Every row comes from one small tree of marks. The marks that hang from a mark follow it in brackets, in alphabetical order. Every link used is in the known rows. Which tree was each row made from?
Known rows
zedav{fuveded nugor{lupa nudu}}: [ 0.08  0.08 -0.04 -0.41  0.14 -0.21 -0.15  0.25  0.26  0.17 -0.11  0.19
 -0.15  0.04 -0.25  0.03 -0.13 -0.11  0.09  0.14]
lupa{fuveded{nudu{nugor}} kabim}: [-0.02  0.01 -0.09 -0.05  0.00 -0.20  0.02 -0.15  0.07  0.03 -0.18  0.19
 -0.04 -0.19 -0.22  0.04 -0.01 -0.14 -0.02  0.15]
fuveded{lupa nudu{nugor}}: [ 0.10 -0.04  0.01 -0.08  0.03 -0.23 -0.11 -0.06  0.21  0.02 -0.22  0.33
 -0.14 -0.29 -0.10  0.10  0.01 -0.11  0.19  0.18]
fuveded{nudu}: [ 0.14  0.00 -0.13 -0.25 -0.02 -0.20  0.05 -0.10  0.20  0.07 -0.12  0.24
 -0.07 -0.21 -0.10  0.03  0.02 -0.06  0.16  0.10]
fuveded{lupa{kabim} nudu}: [ 0.09 -0.05 -0.07 -0.02  0.03 -0.17  0.04 -0.11  0.09 -0.11 -0.15  0.32
  0.13 -0.22 -0.10  0.00  0.01 -0.13  0.07  0.11]
fuveded{lupa{kabim} nudu{nugor{zedav}}}: [ 0.13 -0.05 -0.05  0.11  0.15  0.05  0.07 -0.04  0.16 -0.01 -0.18  0.38
  0.07 -0.21 -0.05  0.06  0.00 -0.15  0.08  0.09]
lupa{fuveded{nudu}}: [ 0.05  0.06 -0.14 -0.23 -0.12 -0.34  0.06 -0.21  0.16  0.01 -0.16  0.18
 -0.11 -0.19 -0.15  0.08  0.02 -0.06  0.03  0.03]
nudu{nugor}: [ 0.12 -0.08 -0.07 -0.26  0.12 -0.23 -0.07 -0.17  0.28  0.07 -0.27  0.31
 -0.22 -0.08 -0.10  0.11 -0.03 -0.12  0.17  0.19]
fuveded{lupa{kabim nugor}}: [ 0.15 -0.10 -0.09 -0.12  0.26 -0.24 -0.01 -0.21  0.12 -0.24 -0.14  0.53
  0.13 -0.03 -0.08  0.02 -0.13 -0.28  0.02  0.18]
nudu{nugor{zedav}}: [ 0.19 -0.07 -0.10 -0.21  0.18 -0.05  0.05 -0.15  0.33  0.09 -0.26  0.35
 -0.17 -0.06  0.00  0.13 -0.02 -0.13  0.14  0.09]
nugor{lupa zedav}: [ 0.22  0.07 -0.11 -0.35  0.14 -0.08  0.07 -0.10  0.35  0.09 -0.21  0.32
 -0.17  0.02 -0.05  0.10  0.01 -0.03  0.19  0.08]
zedav{fuveded nugor}: [ 0.23 -0.04 -0.13 -0.35  0.12 -0.23 -0.08 -0.02  0.27  0.02 -0.09  0.20
 -0.09  0.03 -0.12  0.04 -0.24 -0.19 -0.04 -0.01]
kurovo{kabim}: [ 0.14 -0.11 -0.15 -0.32  0.00 -0.34 -0.11 -0.16  0.12 -0.04 -0.24  0.26
 -0.13 -0.01 -0.06  0.22 -0.05 -0.16  0.17  0.09]
nudu{nugor{zedav{fuveded}}}: [ 0.20 -0.11 -0.10 -0.29  0.23  0.05 -0.06 -0.05  0.27  0.11 -0.19  0.32
 -0.19  0.00 -0.03  0.13 -0.04 -0.19  0.06  0.06]
nugor{lupa nudu zedav{fuveded}}: [ 0.08  0.02 -0.07 -0.41  0.20  0.03 -0.05  0.16  0.25  0.15 -0.16  0.30
 -0.14  0.05 -0.14  0.07  0.10 -0.09  0.13  0.11]
lupa{fuveded kabim nugor}: [ 0.08 -0.03 -0.19 -0.22  0.17 -0.34  0.07 -0.31  0.09 -0.17 -0.13  0.38
  0.06  0.03 -0.15  0.03 -0.12 -0.27 -0.11  0.14]
fuveded{nudu{nugor{zedav}}}: [ 0.17 -0.03 -0.11 -0.11  0.09  0.00  0.08 -0.03  0.25  0.18 -0.16  0.27
 -0.14 -0.22 -0.03  0.11  0.00 -0.08  0.16  0.08]
zedav{fuveded{lupa nudu}}: [ 0.13 -0.05 -0.06 -0.22  0.02 -0.17 -0.13 -0.02  0.14 -0.05 -0.10  0.29
 -0.05 -0.19 -0.10  0.07 -0.03 -0.14  0.07  0.07]
zedav{fuveded{lupa{kabim}} nugor{nudu}}: [ 0.03 -0.07  0.00 -0.06  0.19 -0.18 -0.07  0.11  0.11 -0.14 -0.13  0.29
  0.16 -0.01 -0.20 -0.02 -0.14 -0.24 -0.09  0.05]
nugor{zedav}: [ 0.23 -0.04 -0.15 -0.26  0.12 -0.09  0.16 -0.22  0.30  0.00 -0.20  0.34
 -0.08 -0.02  0.03  0.09  0.02 -0.11  0.09  0.00]
lupa{kabim nugor{nudu zedav{fuveded}}}: [ 0.10 -0.12 -0.17 -0.24  0.40  0.09  0.07  0.05  0.06 -0.02 -0.03  0.42
  0.17  0.07 -0.10 -0.01  0.01 -0.32 -0.04  0.12]
fuveded{lupa{kabim nugor{zedav}} nudu}: [ 0.19 -0.04 -0.14  0.02  0.24 -0.03  0.14 -0.08  0.09 -0.13 -0.03  0.50
  0.22 -0.15 -0.01  0.01 -0.07 -0.23  0.03  0.07]

Write each row's tree
[ 0.06  0.13 -0.01 -0.30  0.09 -0.30 -0.03  0.15  0.32  0.13 -0.20  0.22
 -0.11 -0.04 -0.22  0.02 -0.08 -0.05  0.16  0.16] => zedav{nugor{lupa nudu}}
[ 0.06  0.06 -0.08 -0.17  0.12 -0.05 -0.07  0.09  0.16  0.21 -0.16  0.23
 -0.08 -0.16 -0.21  0.03 -0.01 -0.06  0.19  0.29] => fuveded{nudu{nugor{lupa{kabim}}}}
[ 0.10  0.03 -0.06 -0.38  0.10 -0.06 -0.26  0.17  0.19  0.28 -0.09  0.20
 -0.26 -0.13 -0.21  0.10 -0.05 -0.08  0.20  0.24] => zedav{fuveded{nudu{nugor{lupa}}}}
[ 0.07 -0.11 -0.03 -0.04  0.14 -0.03 -0.17  0.05  0.06 -0.01 -0.12  0.29
  0.02 -0.18 -0.18  0.04 -0.03 -0.21  0.03  0.17] => zedav{fuveded{lupa{kabim} nudu{nugor}}}
[ 0.16 -0.15 -0.04 -0.05  0.29  0.07 -0.07 -0.06  0.17 -0.08 -0.21  0.41
  0.01  0.01 -0.06  0.09 -0.05 -0.25 -0.05  0.06] => nudu{nugor{zedav{fuveded{lupa{kabim}}}}}
[ 0.16  0.09 -0.13 -0.24  0.13 -0.05 -0.08  0.25  0.16  0.17  0.03  0.13
  0.05 -0.05 -0.24 -0.03 -0.23 -0.11 -0.02  0.08] => zedav{fuveded{nudu} nugor{lupa{kabim}}}
[ 0.09  0.02 -0.05 -0.24  0.20 -0.12 -0.09 -0.05  0.22  0.12 -0.25  0.32
 -0.13  0.01 -0.20  0.06 -0.04 -0.11  0.16  0.30] => nudu{nugor{lupa{kabim}}}
[-0.12  0.09 -0.06 -0.26  0.04 -0.27  0.02 -0.05  0.12 -0.02 -0.26  0.24
 -0.02  0.00 -0.29  0.03  0.12 -0.07  0.05  0.21] => nugor{lupa{fuveded kabim} nudu}
[ 0.20  0.06 -0.15 -0.35  0.11  0.06 -0.03  0.14  0.24  0.22 -0.03  0.24
 -0.14 -0.07 -0.10  0.07 -0.01 -0.04  0.12  0.04] => nugor{lupa zedav{fuveded{nudu}}}
[ 0.05 -0.11 -0.02 -0.30  0.25 -0.25 -0.18  0.01  0.11 -0.13 -0.12  0.47
  0.00 -0.05 -0.13  0.07 -0.01 -0.28  0.06  0.20] => zedav{fuveded{lupa{nugor{nudu}}}}
[ 0.22 -0.10 -0.12 -0.05  0.33 -0.09  0.12 -0.20  0.16 -0.22 -0.13  0.56
  0.16  0.00  0.02  0.04 -0.11 -0.28 -0.01  0.08] => fuveded{lupa{kabim nugor{zedav}}}
[ 0.05  0.03 -0.06 -0.29  0.21 -0.11 -0.09  0.26  0.17  0.10 -0.09  0.19
  0.03  0.08 -0.29 -0.04 -0.13 -0.16  0.00  0.16] => zedav{fuveded nugor{lupa{kabim} nudu}}
[ 0.23 -0.10 -0.23 -0.20  0.31  0.14  0.08  0.04  0.05  0.05  0.09  0.37
  0.17 -0.06 -0.05 -0.03 -0.10 -0.28 -0.05  0.04] => lupa{kabim nugor{zedav{fuveded{nudu}}}}
[ 0.03  0.09 -0.11 -0.28  0.03 -0.29  0.01 -0.20  0.16 -0.05 -0.24  0.26
 -0.07  0.04 -0.23  0.06 -0.02 -0.08  0.00  0.15] => nugor{lupa{fuveded kabim}}
[ 0.15  0.01 -0.08 -0.17  0.25  0.06  0.04 -0.03  0.27  0.12 -0.26  0.35
 -0.10  0.03 -0.11  0.07 -0.03 -0.10  0.14  0.19] => nudu{nugor{lupa{kabim} zedav}}
[ 0.16 -0.03 -0.08 -0.04  0.10 -0.13 -0.06  0.10  0.10 -0.08  0.00  0.21
  0.16 -0.13 -0.17 -0.03 -0.23 -0.21 -0.11 -0.01] => zedav{fuveded{lupa{kabim} nudu} nugor}
[ 0.05  0.02 -0.14  0.03  0.05 -0.03  0.15 -0.13  0.13  0.05 -0.17  0.23
 -0.01 -0.17 -0.13  0.07  0.01 -0.14 -0.05  0.05] => lupa{fuveded{nudu{nugor{zedav}}} kabim}
[ 0.01  0.13 -0.12 -0.21 -0.03 -0.25  0.04 -0.07  0.11  0.04 -0.13  0.18
 -0.02 -0.12 -0.25  0.04  0.01 -0.04  0.02  0.14] => nugor{lupa{fuveded{nudu} kabim}}
[ 0.06  0.08 -0.06 -0.30  0.13 -0.06  0.08  0.06  0.31  0.13 -0.24  0.33
 -0.12 -0.02 -0.10  0.08  0.15 -0.04  0.23  0.13] => nugor{lupa nudu zedav}
[ 0.09 -0.08 -0.11 -0.33  0.18  0.02  0.04  0.03  0.21  0.06 -0.15  0.30
 -0.05  0.00 -0.07  0.07  0.11 -0.15  0.06  0.02] => nugor{nudu zedav{fuveded}}
[ 0.17 -0.08 -0.12 -0.05  0.16  0.08  0.05  0.01  0.10 -0.08 -0.05  0.32
  0.15 -0.10 -0.05  0.02 -0.01 -0.18 -0.04 -0.02] => nugor{zedav{fuveded{lupa{kabim} nudu}}}
[ 0.05  0.00 -0.10 -0.29  0.26  0.13  0.02  0.15  0.16  0.11 -0.15  0.30
  0.03  0.08 -0.18  0.02  0.10 -0.13  0.05  0.13] => nugor{lupa{kabim} nudu zedav{fuveded}}
[ 0.07 -0.05  0.02 -0.19  0.11 -0.29 -0.14  0.10  0.22 -0.09 -0.16  0.28
 -0.01 -0.04 -0.16  0.04 -0.12 -0.19 -0.01  0.04] => zedav{fuveded{lupa} nugor{nudu}}
[-0.06 -0.03 -0.13 -0.20  0.17 -0.31  0.07 -0.17  0.03 -0.14 -0.15  0.38
  0.09 -0.01 -0.19  0.00  0.02 -0.26 -0.05  0.18] => lupa{fuveded kabim nugor{nudu}}
[ 0.21  0.01 -0.14 -0.28  0.05 -0.17 -0.06  0.10  0.21  0.12  0.02  0.14
 -0.04 -0.13 -0.13  0.02 -0.22 -0.14 -0.01 -0.01] => zedav{fuveded{nudu} nugor}
[ 0.16 -0.15 -0.11 -0.22  0.33 -0.17 -0.12 -0.12  0.06 -0.22 -0.07  0.49
  0.13  0.05 -0.09  0.02 -0.16 -0.33 -0.06  0.16] => zedav{fuveded{lupa{kabim nugor}}}
[ 0.01 -0.01 -0.16 -0.12  0.22 -0.15  0.20 -0.16  0.09 -0.12 -0.13  0.41
  0.14  0.01 -0.12  0.02  0.04 -0.26 -0.09  0.09] => lupa{fuveded kabim nugor{nudu zedav}}
[ 0.05 -0.12 -0.04 -0.08  0.25  0.06  0.04  0.02  0.11 -0.14 -0.18  0.39
  0.14  0.00 -0.09  0.02  0.10 -0.22 -0.04  0.03] => nugor{nudu zedav{fuveded{lupa{kabim}}}}
